Each row was made from one path, in order. Every step used is in the known rows, and no mark comes twice. Write each row's path.
Known rows
bini, vupufum, mobor, kuge, zomufi: [-31  -6 -38  10   0  44 -21   9 -11  36  11 -22  -8 -24  15  46 -11   4
 -13  20  12 -12   7  16  14  11  12  32   5 -27 -33   3]
fuba, mobor, kuge, zomufi: [  3   0 -20   9  -5  18 -13  34  14 -14 -34  -1  -9 -17   9   3   3  37
 -16  22  18 -10  -4  50  34   3  11   3   0  -8  17   7]
zomufi, kuge: [ 13 -39  14  -7 -34  11  18  20  20   0   5  -3   4  -6 -18  -3  11 -17
   6  34  21   9 -11  -7 -11  21 -20  -3   5  -9 -11  15]
namev, kinu, fuba, mobor, vupufum: [ 15  52   7   6 -49  12 -25 -22  11   8 -21 -48  -4  -3  -7  16  35  30
  17 -39  21  14  17  47  12 -17   6  13 -11 -30  -3  -6]
kinu, namev, buzan, bafat: [ 27  -5  -9   0 -14   1  43  -4 -12 -16  -1 -31  46  -1   8  42  71  25
 -13 -24  10   5  16   4   1 -37  15 -14  -8 -13  -7  14]
kinu, namev: [ 27 -22  27  -2 -33 -10  29   7 -17   9  -7 -33  16  10   6  34  31   3
 -21   6  21   6   9  -4  -6 -32   5 -18 -31  -6  24   8]
fuba, bini, vupufum: [ -6 -36  35 -15  -3   9   5  -5  -3   5  38 -35   7 -13  10  14  13 -21
 -29  10  15 -10 -31 -22 -21 -11  13  18 -30   0 -30   4]
kinu, fuba, bini: [ 11   2  52   8 -17  27 -20 -25  19 -14  29 -16 -49 -17   0   4  23  -5
  -5 -24  11   0 -37   7   3 -22   0   4  -8  -8 -16  25]
silop, bini, fuba, kinu, namev, buzan, bafat: [ 12  15 -26  35   7  -3  50 -39 -38 -49  11  -9  45  -6  24  10  44 -18
   8 -19   9  12  15  32  -1 -52   4 -61 -20  28   5  29]
kuge, mobor, fuba, mafa: [ -8  11   2 -34  17  50 -18  24  17  -4 -26  17 -22 -10 -23  10  39  37
   2  10  46  -4 -82  22   1 -14   6 -34 -40   6  20 -16]
kuge, mobor, fuba: [ -1  17  -5 -34   7  33 -19  26  20 -10 -37   7 -24 -18 -28  17  41  35
   2  -2  29  -4 -52  19  -6 -33 -11 -13 -35  -4  26  -8]
kuge, mobor, fuba, kinu, namev, buzan: [ 10  20 -14  -9   2  11 -13  26  14 -41 -34  31  -3  -6 -39  23  70  46
  17  -3  27  -6 -57  11 -21 -47   1 -34 -49 -16  23   3]
bini, silop: [ 18 -23  17  15 -40 -11  22  13  -9  17  13 -40   9 -11 -24   2  -4 -40
  -2  -6   6  -2 -10 -24   3  15 -12  14 -23 -16  -8   1]
vupufum, mobor: [ 11 -11  15  11 -16  31   6  12  -3  28  19 -40 -32  -4  10  20 -17 -14
   2   9  16  -3  23  30  -8 -32   2  19 -14  -6 -40   4]
silop, bini, fuba, kinu: [ 12   4  -8  31  -1   0  28 -35 -23 -32   4 -11  13  -8  20  -5   5 -44
  13   0  21  12  10  27  -4 -37  -6 -57 -30  32  14  18]
vupufum, bini, fuba, kinu, namev, buzan, bafat: [  6  -1   3  17   9 -18  25 -25 -13 -45  -9 -13  35   5  36  33  60 -37
  -3 -22  -2  20  26  13   6 -34   6 -72   9  22   0  49]
silop, bini, vupufum, mobor, kuge, zomufi: [-31  13 -46  11  11  28  18 -31 -40  34   5 -16   0 -29  23  36 -13  -3
 -29 -11  -2  -3   8  12  11  -6  16   5   1  -7 -19 -16]
kuge, mobor, vupufum: [  3  -7  -2 -34   0 -16   6  25  -8 -29 -15 -27  -4   5 -40  24  41  40
 -17   4  31   4 -43   5 -39  -9   2 -10 -12   0  17 -33]
zomufi, kuge, mobor, vupufum, bini, silop: [ -9 -25   7 -21 -15 -41  24  31 -15 -23   4   3   3  10 -57   7  42   5
 -17  14  -6  13 -51 -39 -36  34 -18 -13  17  -3  -3  -8]
kuge, zomufi: [ 12  -1  10 -12 -18  31  -1   8   6  11 -28  -8  -6 -26   8  39  -4 -26
  -5 -26  19  -1 -22  31   7   6   3 -19  18  -2  -2   8]
bafat, buzan: [ 14  -4  -2 -28 -25   8 -19  -2  31   6  -5 -46 -14  -7   5  22  -1 -11
  17   8  25 -12   2   8  14   0  18   3  10 -22  21   7]
silop, bini, vupufum, mobor, kuge: [-26   3 -40  12  10  18  24 -33 -34  34  13 -28   6 -19  24  23  -7   3
 -26   4   5  -2  20   0   5 -14  12  12 -16 -11 -19 -21]
zomufi, kuge, mobor: [ -4 -29   5 -16 -19  15  12  37  16 -34  -4  16 -10 -11 -35  -1  25  23
   3  39  21  -1 -45  -5 -21  20 -23  -9  -5  -6  -8  10]
namev, kinu: [  7  23  21  -5 -41  27  -5  -7   7  32 -40 -50  13 -16   8   5  -7 -14
  23 -25  18 -10  44  26   6 -19  -1  -7 -15 -23 -14   8]
namev, buzan: [ 45  -3 -21   8 -13  -1  16 -10  21  -1 -15 -26  19 -23  -2  22  49  -3
  17 -14  16   7   2 -12  -3   1  23   2   4 -27 -15  -6]
kuge, mobor: [  3 -11   6 -22  -6  21   2  22   7 -30 -25 -12 -16 -15 -16  17  22  34
  -7  11  33  -9 -35  12 -17 -10  -8 -13 -29  -6   5  -8]

Write each row's path
[  4 -18  31  -3 -21 -32  25 -13 -13  25  -8 -37   4  -4   6  21  12 -54
 -30 -31 -14  13   6 -39   5  13   0 -20   3  -8  -5   2]
vupufum, bini, silop
[-14   7 -10  23   7  46 -20  29  -7  25 -11  -7 -49 -21   7  14 -37  -1
   6   9  -3 -24  21  42  18 -16   9   9  26 -10 -29  20]
vupufum, mobor, kuge, zomufi
[  3  14  30  -2  10  38 -14  20   1  36  25 -15 -53  -2  -3   5  -6 -24
   3  -6   0 -12 -12  27 -11 -70   7  21 -23  12 -34  13]
vupufum, mobor, fuba, bini
[ 19   2  20 -10 -21  13 -12  15  18   5 -20  14   9  10 -16  16  41  -9
  18  -5  33   3 -23  22  -7 -61  -9 -31 -54 -11  35  15]
mobor, fuba, kinu, namev
[ 13   2  14 -13 -18  28 -23  13  40   5 -21  10   2  -2 -15   1  24 -21
  28  -4  39   2 -24  27  -2 -46 -13 -23 -46 -14  22  11]
mobor, fuba, kinu
[ 16  -4   7   7   5 -21  13 -17  -4 -19 -17 -32   1   3  42  27  34 -34
 -21   4   7  31  18  18  19 -14   6 -41   1  35  18  23]
vupufum, bini, fuba, mobor
[-10  -6 -15   3 -18  29 -14   4  -6  34  26 -17  12   4   3  54  29  -2
  -6  16  28   5 -10  13 -10 -36   3  21 -50 -23 -17  -1]
bini, vupufum, mobor, fuba, kinu, namev
[ 15  11 -16  20   6   2  36 -40 -30  -8  -2 -27  10 -17  26   7   6 -39
  -3  -4  11  17  17  19   7 -30   1 -40 -11  37  21   8]
silop, bini, fuba
[ -5  64  -6  20 -36  47 -44 -10  18   9 -46 -17 -24 -31   8   9   8  36
  23 -37   8 -11  20  63  45  -6   4   2   7 -37  -3  26]
namev, kinu, fuba, mobor, kuge, zomufi
[ 32  -4 -12  28 -10   4   3   8   4 -36   3 -34   6  -5  22  10  24 -14
   7  38  33  20   4  53  18 -18  -2 -11 -25  36  19  26]
bini, fuba, mobor
[-22 -14  -1 -30   4  25  -6  34  15 -18  12  30 -11 -15 -42   4  44  19
  -4  34  12  -3 -75 -17 -23   3 -17   5 -18  -3  -9   9]
zomufi, kuge, mobor, fuba, bini, vupufum
[ 20  16   9  10 -32 -30  -5 -22   3  -8  15 -32 -17  11 -16  29  57  19
 -27 -33   8  37 -30  10  12   9   5  15   0 -17  11 -15]
kinu, fuba, mobor, vupufum, bini, silop
[  4  12  30  12   3  28  -8  25  -8  40  38 -20 -51  -2 -19   1 -11 -36
   3 -12 -13 -13 -19  12  -9 -59   1  28 -27   8 -40  13]
vupufum, mobor, fuba, bini, silop
[ -3  -3  30   2 -16  31 -24 -34  14  -6  40 -21 -30 -22   6  25  35  -1
 -15 -17  15   6 -45  -7   3  -3   4  19 -15 -20 -23  16]
kinu, fuba, bini, vupufum
[ 11  15 -10  23 -24  29 -32  -7  33 -20  -7  -6 -39 -17   5   2  34  52
  -2   7  24   7 -10  42  43   0  -1  16 -11 -29  15  12]
kinu, fuba, mobor, kuge
[-25 -24  18   5  14  22 -10   9 -14  15  44 -29 -23 -11   9   4 -10  -9
 -22  25   1 -27 -10  -8 -11 -22  20  32 -17  -2 -49  15]
fuba, bini, vupufum, mobor, kuge
[  7  47  21   9 -50  42 -30 -31  18  22 -28 -40 -15 -24   5  14  14   3
  31 -44  16  -1  30  33  20 -14  -7  -1  -5 -39 -13  17]
namev, kinu, fuba
[  0  44  48  23 -45  25 -23 -22   0  16   5 -38 -25 -21 -12  -9   3 -17
  24 -52  -8 -16   4   6  10 -19  -1   8 -14 -27 -33  28]
namev, kinu, fuba, bini, silop
[  8  56  13  -1 -40   0 -22 -35   7  13 -30 -47  -7  -1   5  25  40  20
   3 -53   8  21  25  35  15 -15   9  -4   2 -26  -2  -5]
namev, kinu, fuba, mobor, vupufum, bini
[ -9  12  18 -21  13  16 -12  33   0 -16  -3   9 -34 -16 -45  -5  30  14
  -6 -11   3 -20 -77  -7 -18 -34  -8  -2 -40   9   7   3]
kuge, mobor, fuba, bini, silop
[ -9 -10  16 -26   4  21  -3  41  19 -26   1  35 -27 -11 -46 -12  36  15
   4  26   9  -8 -70  -5 -22 -11 -20  -9 -11   6  -3  18]
zomufi, kuge, mobor, fuba, bini
[-29 -13  14   7  16  32 -16  13 -17  15  36 -16 -28 -20   9  17 -15 -14
 -24  10  -7 -29 -24   2  -8 -15  22  24   0   0 -48  20]
fuba, bini, vupufum, mobor, kuge, zomufi
[ 13 -12  20 -21 -15 -71  26  -8 -29  24  -1 -54  18  20 -24  29  33 -40
 -36 -35  -7  26  -4 -39 -23  10   8  -9  20   1  11 -30]
mobor, vupufum, bini, silop
[ 20 -19   8  31 -18  12 -11   5   8 -46   3 -12  10  -2  13  -2   8 -49
  39  32  38   6   5  39  -3 -23 -15 -45 -26  24  10  47]
bini, fuba, kinu
[  2   6 -37  11 -12  21  -8  -3  -2  29  24 -11  20  -2  -2  59  48   6
   6   8  19   8  -9   1 -11 -32  17  24 -42 -32 -26  -2]
bini, vupufum, mobor, fuba, kinu, namev, buzan
